Known rows, with every step that occurs:
B -> W -> C: [  0  -2  -8  10 -11   7   0   1  -6  -5  12  -2   5  22 -13   5  -5  -1
  -4  -6   5   0   1  -6  -5   3   2   6   5 -11   8  -3  -7   8   8 -14
   3  -3   5   5  -6  16   0  -1]
C -> S -> Z -> Y: [  2 -11   2  -7   4   3   3  -4   3   4  -7 -15  -2 -10  11 -10  -1   5
  -9   8  -2  -7  -6   4  -1   0   1  -7  -3   9  -1  11   3   5   0  -2
   0   1   4  -6   9   1   4   0]
D -> S: [  3  -2  -4  -2   3  -4   1   1   0  12   0   9   2  -4   7   2   4  -6
   3   1   2  -6  -2   2  12  -4  -1  -4   1  -7   0  -6  -1 -10 -19  -3
   5  -2   1   4  -1 -10 -13   0]
W -> B: [  3  -8  -6   7 -10   4  -2  -6   7  -1   4   0  -2   8  -6   4   0  -1
  11 -10   8  -9  -6   6  -1   0   6  12   4  -6  -6   0  -1  -5  10   4
   4  -7   0  -2  -5  -3  -4  -8]
C -> W: [ -3  -5  -5   5 -12  -3  -3  -8   7 -15  -8  12   2   6  -8   3   5  -7
   0   2  -2  -1   2   2  -2  -5   6   0  -1   3  10  -5  -4   4   1   0
   7  -2  -9  -2  -7   8  -7   5]
U -> E -> S -> C -> W: [ -5   5  -1   6  -6  -4  -2   0  -3 -17  -8  14   1 -21 -10  10   0  -3
  -1   4  -4   3   7   1  -3  -4   0  -8  -5  -1   8  -9  -1   5  -5   6
   1   7  -3   5  -4  10  12   7]
S -> B: [ -1  -3   1   4  -1  -7  -4  -4   2  -4   0   4  -3  -7   5   0  -1   0
   7  -4   3   2  -9   3   2   3   5   8   0   3  -6   7  -2 -12   5  -5
   2   5 -12 -12  -7  -5  -5 -12]
Z -> Y: [  1 -12  -2  -7  -4   0  -3  -6  17   2 -12 -11  -2  -9   1  -2  -5   3
  -6   4   0 -15 -11   0  -7   0   2  -2   0  -4   3   7  -3   1   4  -9
   8   4   2  -6   3  -2   4   0]
Y -> Z -> S -> C -> W: [ -4  -5   7   4  -5  -5  -2   2   0 -15  -2   1   0  -3  -1   4   1  -2
  -5  -1  -5   9   7  -6  -6   0  -4  -1  -3   9  11 -11  -1   8  -5   7
   0  -1  -6   0  -2   5  -1   9]
W -> B -> S: [  4   0   4   5  -1   0  -1  -2  -1   4   8 -13   2  34  -6   0  14   2
  12  -7   9  -1  -3   5   2   0   1   1   4  -8  -5  -2   2  -7  -7   3
   1  -5   0   3   1   2  -3  -1]
E -> S: [  1   6  -3   0  -2  -1  -4   7   9   2  -1   1  -1  -8   4   7   7   1
   7   6   3  -4  -4   6  12  -7   6  -6   0 -10   1 -10   1 -13  -7  -6
   0  -2   6   8  -1  -1   2  -1]
B -> S -> E -> U: [  1   4   0 -16   4   2  -2  -2 -10   6  -8  17   7   2  -3   5   6  -1
   0  10  -2  -5   1   2  -6  -1  -2  -4  -3   0   2  -2   3   1  19   4
  -4   7  -3  10   0  -5 -14   1]
U -> E: [ -2  -6 -10  10  -7 -10  -5  -8  22 -13  -6   8  -2 -10 -14   1   0  -6
   3   3   1 -17   0   7   4   0   8  -2  -4 -11   0   1  -4  -2 -11   8
   3   6  -1  -3  -1   1   1   0]
B -> S -> C -> W -> D: [ -3   6   3  -1  -8   3   1  -1 -10 -10   4  -3   5  13 -11   2  -2  -2
   1  -3  -1  15  10  -7 -10   1  -5   6   2  -1   3  -8   0   6  -2  -3
  -1  -4   6   9   0   5   2   2]
S -> E -> U: [  0  -1  -6 -15  -3   4  -2  -5  -5   2 -11  24   5 -16  -2   8  -2  -4
  -1   9  -3  -9   0   2  -7  -1   1   2  -4   1   2  -2   1   2  28   3
  -2   6  -2   8  -3  -7 -15  -4]
U -> E -> S -> D: [ -4  14  -2  -6   3 -11  -4   3  10  -8  -1   8   1 -17  -2  -1  -5   0
   6   2  -4  -2   5   4  12   1   1  -6   0  -6  -1  -2   0  -8  -3   6
  -4   5   5   0   3 -12  15  -3]
Y -> Z -> S -> B -> W -> D: [ -4  10   4   6   0  -2  -2   4  16  -1  12 -14  -9  50  -4  -6  -5  -1
   2 -11  -1   7   2  -2  -4   6   1  12   5  -2  -5  -1   0  -1   4   4
  -5 -13  -1  -4  -2   5   3   3]
S -> Z -> Y: [  3  -9   3  -3   1   6  -1  -4  17   3  -6 -17  -1 -23   7  -7  -5   6
  -6   4  -3 -10  -7  -1  -4   1   5   1  -1   3   0  14  -2   6   7 -10
   3   3   2 -11   6  -3   3  -3]
S -> C -> W: [ -4  -3   1   4 -11  -2  -2  -5 -10 -18  -5  11   6 -16  -6   8  -2  -3
  -3   1  -2   8   4  -5  -9  -1   0   0  -3   4  11  -4  -3   8   0  -4
   4   6  -5   0  -7   7  -2   3]
Y -> Z: [  3  -8   6   8  -7  -2  -3   0  19  -4   8 -17  -1 -11   1   4   5  -3
  -1   1   0  -6   2   1   0   2   5   9  -2   4   7  -8  -6   2 -14  -2
  -1 -10   3  -7  -3   1 -10  -2]
U -> E -> S: [ -1   5  -8   6  -1  -8  -5   3  17  -4  -5   8  -4 -14  -6   6   5  -2
   7   8   0 -14   0  12  13  -6   7 -10  -4 -14  -2  -8   1 -10 -14   8
   0   2   4   7   1   2  10   2]
W -> D -> S -> B: [  0   5   0  -3   7  -4   2   1  -6  11   5   8  -4  -1   7  -3  -4  -3
   9  -7   2   4  -4   1   6   2  -4   8   3   2 -13  -1   1 -14  -2  -1
   1  -3  -7  -4  -3 -11  -3 -10]
Z -> S -> E: [ -5   1  -9  -2   5  -6  -3   3  10  -3 -11  18  -5  -3  -2  -2   5   0
   1  -1  -1  -3  -3   0   1   0  -1  -2   0  -1   0   5   2  -4   7  16
  -3  12  -2   4   2  -9  -2   6]
B -> W -> C -> S -> Z: [  2  -2  -3   7  -1   6   7   2 -17  -2  14  -5   5  12   2  -5   3   1
  -6   2   2   9   6   1   5   2   2  -1  -2   8   2   3   2   8  -3  -3
  -6  -5   4   2   2  13  -2  -3]
W -> D -> S -> Z -> Y: [  4  -3   3  -8   7   9   3   0  10  16  -3 -14  -2 -18   8  -9  -8   4
  -5   1  -3  -6  -2  -3  -1   0  -3   1   2   2  -6   8   0   4   1  -6
   1  -3   8  -3   8  -8   4  -1]

Rows:
[ -2   5   0  -1   5  -5   3  -1  -8   7   2  14  -5   4   3  -3  -4  -5
   8  -6  -1   7  -1   1   5   1  -5   6   2   7 -10  -4   1  -9  -1   5
   2  -4 -12  -5  -4  -6   0  -6]
C -> W -> D -> S -> B
[ -3   4   2   2  -7   0  -1   2 -10 -14  -5  10   3 -18  -3  11   2  -1
   0   4  -3   9   5  -2  -2  -6   0  -6  -3   1   9 -10   0   3   0  -3
   2   5  -1   5  -5   8   5   6]
E -> S -> C -> W
[  2  -3   3  -8   6   8   4  -2   8  12  -6  -6  -2 -14   3  -9  -7   2
  -6   2  -7  -5   1  -3  -4  -2  -3   0   1   8  -3   5   0   9   2  -1
   3  -5   1  -4   7  -2   5   3]
C -> W -> D -> S -> Z -> Y
[  1   4   2  -6   0   3   2   6 -17   5   7   3   5 -21   6   6  -9  -1
  -1  -4   2   9   5  -9  -1   2  -9   4   1  -6  -2  -7   0  -3 -13 -10
   0   3  13   8   0 -12  -3  -5]
W -> D -> S -> C
[ -3   5   7  12   6 -10  -5   3  14  -3   6 -10 -10  52   2  -5   3   1
  -1  -7  -1   3  -5   1   1   4   6   1   1   1   1   5  -1  -4   1   5
  -3  -4 -14 -13  -6   7   1   7]
Y -> Z -> S -> B -> W
[  4  -4  10  -4   7   4   0  -1  11   7  -4 -25   1  -5   5 -10   3   9
  -4   4  -2  -5  -6  -2  -3   0   1  -5  -1   3   0  13   0   4  -3  -9
   0   3   1  -7   9   0   4   2]
B -> S -> Z -> Y
[ -2  10   2   9   6  -6  -2   0  -1   6   5   2  -5  41   2  -2   1  -1
   1  -6   2   3  -5   2   3   1   4  -3   2  -5  -2   8  -2  -7  -5  -2
   2   0 -15 -11 -10   3  -3   5]
D -> S -> B -> W
[  3  -7  -3   3  -2   5   8   2 -17  -1  12  -1   6 -13   6  -4   3   1
  -4   4   2   9   5   2   8   1  -1   0  -2  11   0   0   2   4  -3  -3
  -6  -5   7   5   4   7  -3 -10]
W -> C -> S -> Z
[ -3  14   2 -10   2  -7  -3   7   4  -4   4   2   4 -10   8   1  -4   2
   6   2  -2   5   2   0  11   0   0  -3   3  -3   1  -2   0 -11   1  -5
  -4   1   8   1   1 -14   8  -5]
E -> S -> D
[ -3  -2 -13  -4   2  -5   3  -3 -11  -4 -10  21  -2  -4  -1  -2   8  -2
  -3   6   1  -2   0   8   1   0  -2  -6  -5   7   0   4   4  -1  -2  15
  -4  11   1   5   1  -2   0   4]
C -> S -> E
[  3   2   4  -4   7   9   3   1  12  16  -2 -17  -3   6   5  -9  -7   4
  -7   0  -4  -6  -2  -3  -4   0  -1  -1   2  -1  -3  11  -1   7   2  -6
   1  -3   5  -6   6  -1   6   5]
B -> W -> D -> S -> Z -> Y
[ -4   3  -2  -1 -13   4   0  -3  -5 -14   1   6   4  -1 -10   5  -8  -4
   0  -4  -1  10   9  -7 -11   1  -2  11   2   0   3  -8  -1   7   7  -4
   2  -5   6   6  -3   4   2   0]
S -> C -> W -> D
[  5  -6   4  -5   8   6   2   0  10  15  -6 -13  -2 -24  10  -8  -4   4
  -6   4  -4 -10  -5  -2   1  -1  -1  -4   0   4  -2  10  -1   3  -3  -6
   3   1   1  -8   7  -7   1   0]
D -> S -> Z -> Y
[  0  -3   0 -16   4  -1  -2   2   4   5  -8  17   0  -6   3   4   1  -3
  -3   7  -7  -7   2   1  -4   0  -3   1  -4   6   2  -8   4   3  22  14
  -6   1  -4   8   2  -7 -15   1]
Y -> Z -> S -> E -> U
[  1  -3  -2   6  -6   4   2  -4 -15  -3   1  11   0  -2  -6   8  -2  -4
   6 -11   3   1   3   1  -6  -1  -4   6   2   0  -3  -5   0   3   7  10
   4  -4  -6   1  -7   1   1  -1]
D -> S -> C -> W -> B
[ -2   6   0   3  -1  -5  -4   6  -4  -9  -2   2   1 -38  -2  11  -3   2
   1   4   1   0   2   1   3  -1   0  -8  -5 -10   1  -6   1  -3 -12  -2
  -3  12  10   6   0   0  12  -1]
U -> E -> S -> C
[ -2  -4   4  -2  -1  -6  -3   6  -3  -7   0  -2   3 -11   8   3  -3   3
  -3  -3   3   9  -3  -9   1   2  -4  -2   0  -5   4  -4   2  -5  -4  -5
  -1   9   5   5   3  -7  -4  -1]
Z -> S -> C
[  2  -8   0  -2   3   7   5  -2  -4   4   1 -16   0   8   3  -8  -5   6
 -13   4  -1  -3  -2   0  -5   2  -1  -5  -1   6   2  11   1  12   5  -4
  -1  -1   4  -3   7  12  11   3]
B -> W -> C -> S -> Z -> Y
[  5  -5   9  -2   6   8   1  -2   9  10  -1 -25  -1   1   2 -10   2   9
   0  -2   1  -7  -6   1  -5   1   1  -1   1   2  -5  13   1   5   5  -2
   0  -1   1  -8   8   1   7   0]
W -> B -> S -> Z -> Y
[  0  10  -4   0   1   2   2   3   1  14   8   1  -1  35  -1   0  -2  -6
   2  -4   1  -1   4  -1   6  -2  -2   2   4 -11  -2  -6   0  -5 -13  -3
   1 -10   7   7  -2  -4  -6   6]
B -> W -> D -> S
[  1   1   1   0   8  -8   0   0  -5  10   1  11  -5  -8  10  -2   0  -2
   7  -3   2   0  -8   2  10   1  -1   2   1   3  -9   2   0 -15  -8  -1
   2   3 -13  -9  -5 -11  -6  -9]
D -> S -> B
[ -2  -5  -1   7  -7   1   0  -3  -7 -10   0   8  -2  11  -7   6  -1  -1
   6 -12   3   3   1   0  -7   0  -2   6   3   1  -2  -5   2   3  14  13
   3  -3  -5   1  -4   4   2   1]
Z -> S -> C -> W -> B
[  0  10  -6 -17   4   6   1   0 -11  14  -6  24   3  14  -4   6  -5  -5
  -2   5  -5  -4   5   0  -7  -1  -4   0  -1  -3  -1  -4   3   4  22   7
  -3   0   0  12  -2  -6 -11   4]
B -> W -> D -> S -> E -> U
[ 3 11  2  5  5  7  4  5  3 11 12 -5  1 10  5 -6  0 -1  1 -3 -2  6  8 -3
  8 -1  2  4  3 -1 -5  3  0  1 -8 -5 -4 -9  6 -1  1 -4 -8  0]
B -> W -> D -> S -> Z
[-1  7 -3  0  6 -3 -2  0 -2  0 -6  7  2  0 -7 -2 13  2  2  2  2  1  0  0
 -2  0 -1 -4 -1 -3  1  7  0 -1 -5  8 -4 14  0  3  1 -4 -2  6]
B -> S -> E
[  0  10   3  -1   1   4   2   5 -17   5   8  -2   4   2   2   7  -8  -1
  -4  -5   2  10   6  -9  -2   2  -7   1   2  -9   0  -4   0   0 -12 -10
  -1   1  12   7  -2  -5  -1   2]
B -> W -> D -> S -> C
[  4   3   8  10   2   6   2   0  -2  -1   9 -12   3  13  -3  -5  13   3
   9  -4   2   8   5   2   2  -1   4   2   1   5  -4   6   1   4   0   4
  -3  -7  -5  -4   1   5  -4  -1]
C -> W -> B -> S -> Z
[ -2   2   7   3  -5  -3  -1  -2 -15 -14  -2   2   7   4  -7   5   7  -1
  -2   2  -1  13   6  -6  -7  -1  -2  -6  -2   3  11  -5  -1   7  -9  -3
   2   6  -5   3  -3   9   0   8]
B -> S -> C -> W
[  0 -14 -11  -2  -7  -1   7  -1 -23  -4   8   7   5   8  -1   1   2  -4
  -4   5   7   2   1   4   6   1  -5  -3  -1   3   3 -11   3  -1  -7   1
  -1  -5   8  14   3  10  -1  -6]
W -> C -> S
[ -2  -6  -2  -1   3 -11   2  -4 -12  -4   0   7  -5   9  10  -4   4  -1
   3   2   4   5  -8  10   7   2   0  -1  -3  11  -7   2   5 -12  -5   5
  -1   2 -11  -7  -2   0  -2  -8]
C -> S -> B
[  4  -5   9  -1   5   7   2  -4   7   6  -5 -19  -1   4  -2  -9   4   7
  -1  -1  -2  -4  -3   0  -8  -1   1  -2   1   7  -2  11   1  10   7   2
   2  -2  -5  -8   7   7   9   4]
C -> W -> B -> S -> Z -> Y
[ -2  -1   1  11   0   1   1   7  -3  -3  16  -9  -3  27  -7   0  -5   1
  -4 -10   2   6   1  -5  -4   8  -2   8   5   0   3  -4  -4   6   9  -1
  -2  -6  -4  -1  -4  14   5  -2]
Y -> Z -> S -> B -> W -> C
[  4  -1   4  -4   6   7  -1   3  16   8  -6 -18  -2 -27  10  -4  -2   8
  -3   7  -3  -9  -7   1   1  -4   4  -5  -1   1  -2   8   1   1   5  -8
   0   2   6  -5   7  -1  11  -1]
E -> S -> Z -> Y
